Known rows, with every way that one mark hangs from another:
G{L{F}}: [ -5 -10   4  -3  14  -4 -13   7 -10   1  -1  -5 -29  13 -31  19  -2  13
   9   3   1 -10  17  -6  12 -23  -2  -7  -5 -12  -5   5  -2   6   7 -13
   6  -1   1   8  -3]
H{K{Y{D}}}: [  6 -29   3  -8   7   5  -4   1 -18 -12  13  -1 -23  -2 -15  14  15  -2
 -14 -15   8  -5   3  -1 -15   1  14   9  -1 -23   6   0  18  -8   7   2
   7  15   6 -10 -14]
E{J M}: [ -6  12  20   0   4  14 -13   3  13   2 -12   8  10  -1 -27  -1   3  12
   0  13   5 -17  28 -27  -2 -15 -12 -10 -18  -1 -10 -11  12   2  12   1
  27  13 -14   6 -28]
Y{D{L} H}: [ -7  -3   0 -20  -8  -2   0  20 -30  12 -17   6   1  -5 -16   2   0  -2
 -12  -2  -7   0  16  26   1   1  16  11   9 -13   6   2   6  -6  10  -1
  11  -3   7  -6  -6]
U{H{K Y} L{D F} M}: [  8   8  17   1 -16   9   8  15  13  -8  22   8 -43   6   0  56  -7  16
  -3   6 -18 -12 -29  12   5  20  22  38  -4 -35   9  23 -30 -21 -21  -3
 -18   8  -5   2 -16]
H{Y{D{L{F M{U}}}}}: [-14 -12  10 -25   7 -13   2   7  11  -4  -4  15  -8  -7 -12  11  -8  19
  -7  -9  -1   7  12  24  -4  -9  12  20   5  -8  11   1   0 -10   9   2
  -5  -1  -6   8 -12]
L{F{C} G U{M}}: [ -8  -5  27 -19  21 -11  -5  13  17   0  17   7 -33 -23 -23  27   6   7
   4  21 -15   7  13   0  11  -8   3   5   3   0  -6  26 -21   9  26   4
  -2  13 -17  -7   2]
U{L{F M}}: [  0   5   9  -1  15   1  -2  16   7 -10   9   9 -24  -9 -23  28   8  16
   2   1  -6  11  14  -1   9  -1   7  15   9  -7  13  31  -3   2   2   1
  -1   3  -1  12  -9]
J{E}: [ -5  -9  -5   5   5   4  -6   2 -28  -9   6 -10 -11  -4 -17   3   2  16
  -6   2   7  -2  24   8  -3   2   5   1  -6 -15  -8   4   0  11  12   3
   5   8   3  26 -14]
J{E{M{U{L{F{X} G}}}}}: [ -4  21  12  -1  20   4  -9  10  -2 -11  10  -3  -8  -6 -14   6 -10  19
  -7  14   2   0  21   1   3 -11   8   1   2  -1   3   7  -7  10  14   5
  -9  10 -12  27 -17]
F{X}: [  0 -23  -2  -5  12   5 -18  -3  -5   4   0  -2 -16 -17 -10  -7   1  17
   4  -2  12  -9  11  -8  -6 -14  -8 -11   2  -4   8   5   7  14  16   4
   4   8   3  14  -8]
H{Y{D{L{G U{M}}} K}}: [ -5 -22  11 -29   3  -7   8  11   2   4  -2   4  -3 -11  -2  22  -8   6
  -4  -3  -2  -2   6  33  -3   6  23  17   1 -16   2   1  -4 -11  14   7
   6   5 -10 -10 -20]
U{H{Y} L{D F G} M}: [  6  12  10  -3  -3   1   7  22  23 -12  19  14 -41  -2   0  50  -8  18
   3  15 -20   0 -16  18  13  17  21  34  -5 -29   5  30 -35 -17 -14  -1
  -9  11  -9   7 -15]
Y{D{H}}: [-10 -12   7 -15  -2   5  -8   4 -26  -8 -15   2  -6  -6 -15  -9   9  -2
 -10  -5  13   5  30  17  -3   0   5  -1  -5 -19  -4   2   9  -1  22  -5
  17  -3  -3  -3  -9]
F{G L}: [-12 -38 -10  -4   4  -8 -14  -2  -3   9 -11   7  -4 -21  -4  -1  10  24
   7   4  11 -24  11 -18   0  -9  -9 -13  10  -4  16   0   7  21  14   8
 -19   7  -2  -5  -7]
G{L{D F{X}}}: [ -1  -7  12  -7  21  -8 -22   4  -1   5   2  -1 -28   5 -31  17   1  14
  20   3  -3 -12   8  -5   6 -29  -4  -7   7   2  -1  13 -10   4   4 -14
  -1   1   2   9   5]
H{K}: [  0 -30  -3   2   4   6  -5   0  -7   0   5  -8 -26  -1 -20  13   4   9
  -8  -8  10  -8   6  -1  -2  -8   7   6  -6 -21  -3  -1   9  -3  13   0
   2  13   6   6  -4]
L{D{H{K Y}} G U{M}}: [-16 -21  25 -22   8 -12   1   6  32  -3  21  -7 -38 -14 -24  22   7   9
   5  22  -4  13   8  28  -1  -1   8  25  -1  -7 -10  21 -19 -12  24  -5
  13  12 -21  -2  -7]
C{F{L}}: [-24 -22 -13 -11   1 -11  -7  -1 -10   5  -8   0 -22 -20 -10   8   1  16
   3  -2  12  -4  22   0  -1 -12  -6  -8   7  -8  -6   1  -6  16   9   3
  -5   2   0  -4  -2]
Y{D{L{G U}} H K}: [ -5  -2  12 -33   7 -11   6  30 -21  13 -14  -3   1 -14 -13  16  -2 -19
 -11   2 -16   1  14  36   4   4  33  16  16  -4   6  14   2  -9  17   3
  16   2  -6 -24  -4]
K{H}: [ -8 -18  -4 -11   8   2 -12   7 -16 -12  16 -11 -27 -15 -16 -10   6   7
  -7   5  13  -5  22  -2  -4  -5  -5   8  -3 -20  14  -5  14   7   1   0
  18  10  -3  15 -22]
C{F{X}}: [-15 -18  -7 -10   8  -7 -13  -4 -15   2  -7  -7 -28 -25  -8   5   1  12
   3  -7  13   0  16  -2 -10 -17  -9 -17   4  -7  -8   0  -6  16  13   6
   1   4   0   4  -1]
Y{H{K}}: [ -2 -18  -3  -6  -5   2   3  17 -18   7   3  -5 -28  -1 -19  15   2   1
  -7   0  -3 -11   5   3  -6  -1   9  10   1 -19  -1   7   8  -5   8   1
   4   8   6   1   0]
D{H{Y}}: [-21 -29   4 -15  -8   2   4  -3   0 -11  -2  -5 -21  -8 -14 -13   0  21
  -4   5  16  -2  22  12  -9  -5 -10   6  -8 -14   0  -6   8  -5  19   0
  12   3 -11  15 -17]
F{C L}: [-15 -36  -3 -10   1  -5 -13   0   3  15  -4  16  -3 -25 -11  -6  -5  24
   0   7   6 -30  14 -23   3 -11 -16 -11  12   4  12  -1   0  20  17   7
 -17  10   6  -3  -3]
E{M}: [ -1  -4   7  -5   4  11 -14   5   3  -6  -1  -1   2  -1 -24   0   4  12
   0   4  11  -5  27  -9   1 -11 -10  -3 -11 -17 -11  -6  11   8  11   1
  18   5 -12   8 -18]
J{E{M{U{H L{D G}}}}}: [ -6  26   7   4  11   4  -8  14   2 -14  10  -6  -6  -1 -15  11 -12  16
 -12  15   0  -4  21   6   5  -1  11  11  -9 -11  -3   8 -14   3   6  -1
   1  10 -11  25 -20]
J{E{M{U}}}: [ -8  14   6  -1   8   7  -9   5 -13  -9   6  -9   3   1 -16  -2  -7  18
 -10   9  12  -5  32   0  -4  -8   2   1  -9 -11  -7  -5   2  10  15   0
   4   5 -10  25 -22]
H{K Y{D}}: [ -1 -36   5 -11  -2  -4   2   3  -2  -5   1   7 -21   4  -9  25  -1   6
 -12 -19   7  -9  -6  13 -11   6  15   9  -6 -27   0  -5   5 -11   9   6
  -4   9   4   0  -9]
C{F{G L{D M} X}}: [-21 -25  -2 -18  10 -29 -21  -2   5  14  -7   9 -18 -43  -5  10  10  19
  17  -2   0  -3   9 -11 -10 -18 -15 -17  28   9   6   9 -16  22   8  10
 -25   1  -7 -12   6]
Y{D{L{G M{U}}} H K}: [ -5   5   5 -34   9 -15   8  37 -14  14 -13   7   4 -16 -10  12  -9 -14
 -10  -5 -16   7  19  34   2  -3  33  23  20  -6   8  11   4 -16  13   1
   5  -1  -5 -19  -4]
L{D{H} G M}: [-15 -14   9 -18  19 -21  -8  15  27  -8   9   4 -24 -23 -36   1  13  11
  12   9  -6  32  32  20   5 -14  -2  20   9   0 -12  24  -8  -9  21  -7
  17   9 -14   7   2]
Y{D{L} H K}: [  1  -2   4 -29  -7  -1   7  26 -39  14 -21   0   8  -6  -7   9  -3 -14
 -11  -9 -10  -8  13  30  -2   4  30  15  15 -13   7   2  10 -13   7   2
  10  -1   2 -20  -8]

Rows:
[-13  -1  14 -20  34 -24  -6  21  32  -5  11  18 -29 -28 -26  13  -4  13
   0   5 -13  16  24  -6   8 -25   2  11  13  10   3  20 -10   1  24   5
 -16  13 -13   6  10]
L{F{C} G M{U}}
[ -7 -18   3 -30  13 -13  -9  13 -11 -18  26   1 -17 -27 -14 -11  15  -1
 -14   1   0  15  20  13  -9  -1   6  24  15 -15  26  -5  19  -6  -3   5
  21  12  -6  -7 -34]
K{H Y{D{L{G M}}}}
[ -8   4  11 -19  16 -13  -4  17  29  -6  11   6 -15 -15 -15  20  -9  12
   2  -4  -5  -1  14   8  -9  -7  11  32   2  -7   4  21  -9 -11  -2  -8
   2   5 -12   6  -7]
L{D M{U{H{Y{K}}}}}
[ -2  -3   8   0  11   7  -3   8  -5  -8   0   8 -22 -12 -17  19   2  18
  -6   5  -2 -13   9 -11   7  -3   3  -1   4  -4  17  17  -4   7   8   5
  -9  11   5  10  -6]
U{L{F{C}}}
[ -9  19   7   1   0   8  -2   9  -2 -14   8  -5  -2   2  -5  10 -18  23
 -17  11   5 -13  16   2  -2   5   5   8 -13 -18   3  -2  -8   5   2   3
  -1   5 -12  28 -30]
J{E{M{U{H{Y} L}}}}
[-17 -19  -2 -13  13 -27 -24   0  -5  10 -11  -5 -26 -27 -13  16   6  14
  15  -5   2  -6  11 -11  -9 -23 -17 -30  12  -3  -5   0 -19  20   9   3
 -11  -2  -5  -6   5]
C{F{G{L{D M}} X}}
[-34 -16  14 -19  -5   1  -4  -7  -2   4  -7 -19  -8 -18 -29 -25   3  21
 -10  20   8   7  31  24   7 -17  -9  12   4   7   7  -3   5   3  29  -5
  23  -2 -15   7 -16]
D{H L{U}}
[-22 -25  17 -16   5  -7 -11  -3  15   8   8  -3 -17 -15 -27   3   9  15
   6  17   5  -9  15   6   2 -10  -4  15  12  10   8  19  -1   6  19  -9
   2   3 -10  -7  -3]
F{L{D{H{K}} U}}
[ 10   3   1  -6 -10   8  11  27   3  -5   5   9 -22  -3  19  45 -17   3
 -10   3 -10 -11 -13  20   9  32  30  22 -12 -44   8  17 -24 -13  -7   6
  -1   5  -5  -7 -28]
U{H{Y{D K}} L{G} M}
[-18 -34  12 -15  -1 -12 -17  -1   7  20  -3  13  -1 -38   0   6   5  23
   4  20  -1 -37   5 -31  -2  -1 -20 -22  13   4  19   3 -11  33  24  12
 -27   6  -9 -20  -7]
F{C G L{U{M}}}
[ -3 -23  15 -11  13 -10 -20  -2  -7   1  -6  12 -19 -31  -9   0   9  18
   4  -1  -5 -19   0 -27  -6 -19 -14 -23  16   7  14   3  -3  20  18  15
 -29  14  -7  -1   8]
L{F{C G X}}
[ -9   5  -1  -2  24   9  -4   8   9  -7   1  -2 -19  -7 -13  11  -9  20
  -6   6  18 -13  21  -1  -3 -14  13  11  -6  -1  20  14   1  -1   9 -11
   1   9   7  19 -11]
M{U{L{D}}}
[-16 -25  -6 -10   8 -14 -17  -6 -17   2 -15  -6 -26 -34  -1   4   7  14
   3  -8  11  -7  10 -11 -14 -16 -12 -30   6  -7  -1  -6  -7  22  15  12
 -13   6  -5  -3   2]
C{F{G X}}
[  1  -9  -2  -4 -21  10   2   9   2  -2  10   3 -24  -1   8  21 -12  18
  -4   5   0 -13  -3   6  -2  17   2  18 -20 -42  -6   2 -15  -3  -5   0
   4   1  -9   8 -26]
U{H{Y} M}
[-16  24  22  -4   2  11  -7   7  30  -3 -10   8   4   0 -12   1 -18  17
 -11  15   4 -28  20 -26  -6 -14  -8   0 -27  -4  -1 -15   3  -5   6  -2
  18  11 -21  10 -33]
E{J M{U{H{Y}}}}
[-10  32  24   0  16  16 -10   7  27   0 -11   8   7  -2 -22   6  -8  17
  -4  19   8 -24  27 -27  -2 -20  -1  -1 -16   9   7  -3   4  -5  10  -7
  18  14 -11  12 -30]
E{J M{U{L{D}}}}
[-11  -4  17 -23  37 -25 -13  17  34   1  12  20 -29 -38 -20   5  -7  17
   4   6 -14  13  15 -11   5 -31  -3   2  21  18  11  21 -12   7  26   9
 -24  13 -13   8  10]
L{F{C X} G M{U}}
[-14   1  17  -9  17 -18 -23  15  21   6  10  -7 -22   0 -37  31  -1   9
  11  12 -11  -5  15  -1  10  -9  -8   6  -5  -6  -7  26 -20   7   2 -18
  22  -8 -10   2  -4]
G{L{D M U{H}}}
[-11 -11  12  -8  23  -9 -21   4   8   6   4 -13 -22   5 -37  23   1  11
  11  13   4 -15  20  -1   5 -17  -5  -6  -8  -1  -5  16 -10  10  11 -18
  23  -2   0   6  -4]
G{L{D U}}
[-12 -15  12 -20   8 -15  -8  12  12   4   3  -4 -17   1 -31  14  -3  13
  15   3  -2  -5  21   8   0 -16  -7   6   4  -7  -6   7  -7  -8   7 -13
  14  -6  -9   2  -9]
G{L{D{H{Y{K}}} M}}
[ -2  -9  -6   1  22  -4  -1  20  18  -6   8   5 -22 -16 -21  23   3  15
  -1   6  -1  13  18   4  11   0   7   9   2 -11   9  27  -5   3  12   4
   7   8   2  14 -12]
U{L{G M}}
[ -1  -6   8 -25   1  -3   4  15 -27  -8   5   8 -13  -7 -16   5  13  -2
 -11  -3  -9   4  11  13 -12  -1  15  19  14  -8  14   7  17 -10   0   1
  12   6   1 -12 -16]
K{Y{D{L{F}} H}}
[ -1  -8  -8  13   3   6   0  16   9  -8   8  -6 -38  -4  -8  31  -9   9
 -18   5  -6  -9  -9   3  17  11  18  14 -11 -29  10  16 -13  -6   0   3
  -1  16   3   7 -10]
U{H{K} L{G}}
[ -5 -24   7 -26   0 -10   6  10   0   1  -7   9   5 -10  -6  14  -6   9
  -5 -15  -2  -1   8  27  -7   3  17  17   8 -15   6  -2   4 -13   7   8
   3   2  -4  -5 -17]
H{Y{D{L{M}} K}}
[ -8  20  13  -2  15   2  -6  12  -2 -12   8   1  -5  -8 -17   9 -10  19
 -13  16  -1  -5  25  -4   5  -9   5  -1  -1  -2   1   2  -9  10  16   6
 -11  12 -11  22 -14]
J{E{M{U{L{F{C} G}}}}}
[ -3 -11  16 -11  19 -11 -25   3   1  10   1   5 -25  -4 -30  14  -3  16
  16   5  -8 -23   6 -16   5 -30 -11 -16  10   7   2   8 -15   9   8  -8
  -9   4   4   4   8]
G{L{D F{C X}}}
[-26 -16  19 -22  11 -16 -13   5  26   8  11   6  -9 -24 -32   3  11  17
  14  18  -2   7  27   6   4 -10 -12  19  19  15   7  31  -5  10  17  -8
   8  -4 -16  -4  -5]
F{L{D{H} M U}}
[  0 -27  12 -15   3  -2  -3  -1 -15  -6  10   6 -19 -10 -18  10  12   4
 -18 -11  -3  -7  -2  -1  -9  -8  11  12  12 -11  12  -6  12  -9   8   6
  -7  17   5 -14  -9]
H{K{Y{D{L{F{C}}}}}}
[-20 -18  16 -13  14 -21 -21   4   9   3  -4  -9 -15 -14 -30  12  15  14
  12  12  -1  -8  21  -9  -1 -15 -16 -14   2   0   2  11  -8  13  18  -8
   7  -5 -15  -4  -3]
F{G{L{D{H} M U}}}
[-15 -15  12 -15  33 -23  -9  17  34  -2  17  -1 -24 -25 -35  22  10   6
   5  12  -7  26  27   9   8  -6  -1  10   1   2  -6  34  -7  11  26   2
  22   7 -16   4  -4]
L{G M U}
[ -7  26   5   6   3  12  -7   9 -10 -12   6  -9  -1   2  -9   6 -14  17
 -17  12   6 -10  22  -1   2   2   5   6 -13 -16   0   1  -6   9   5  -1
   2   4 -10  26 -27]
J{E{M{U{H L}}}}
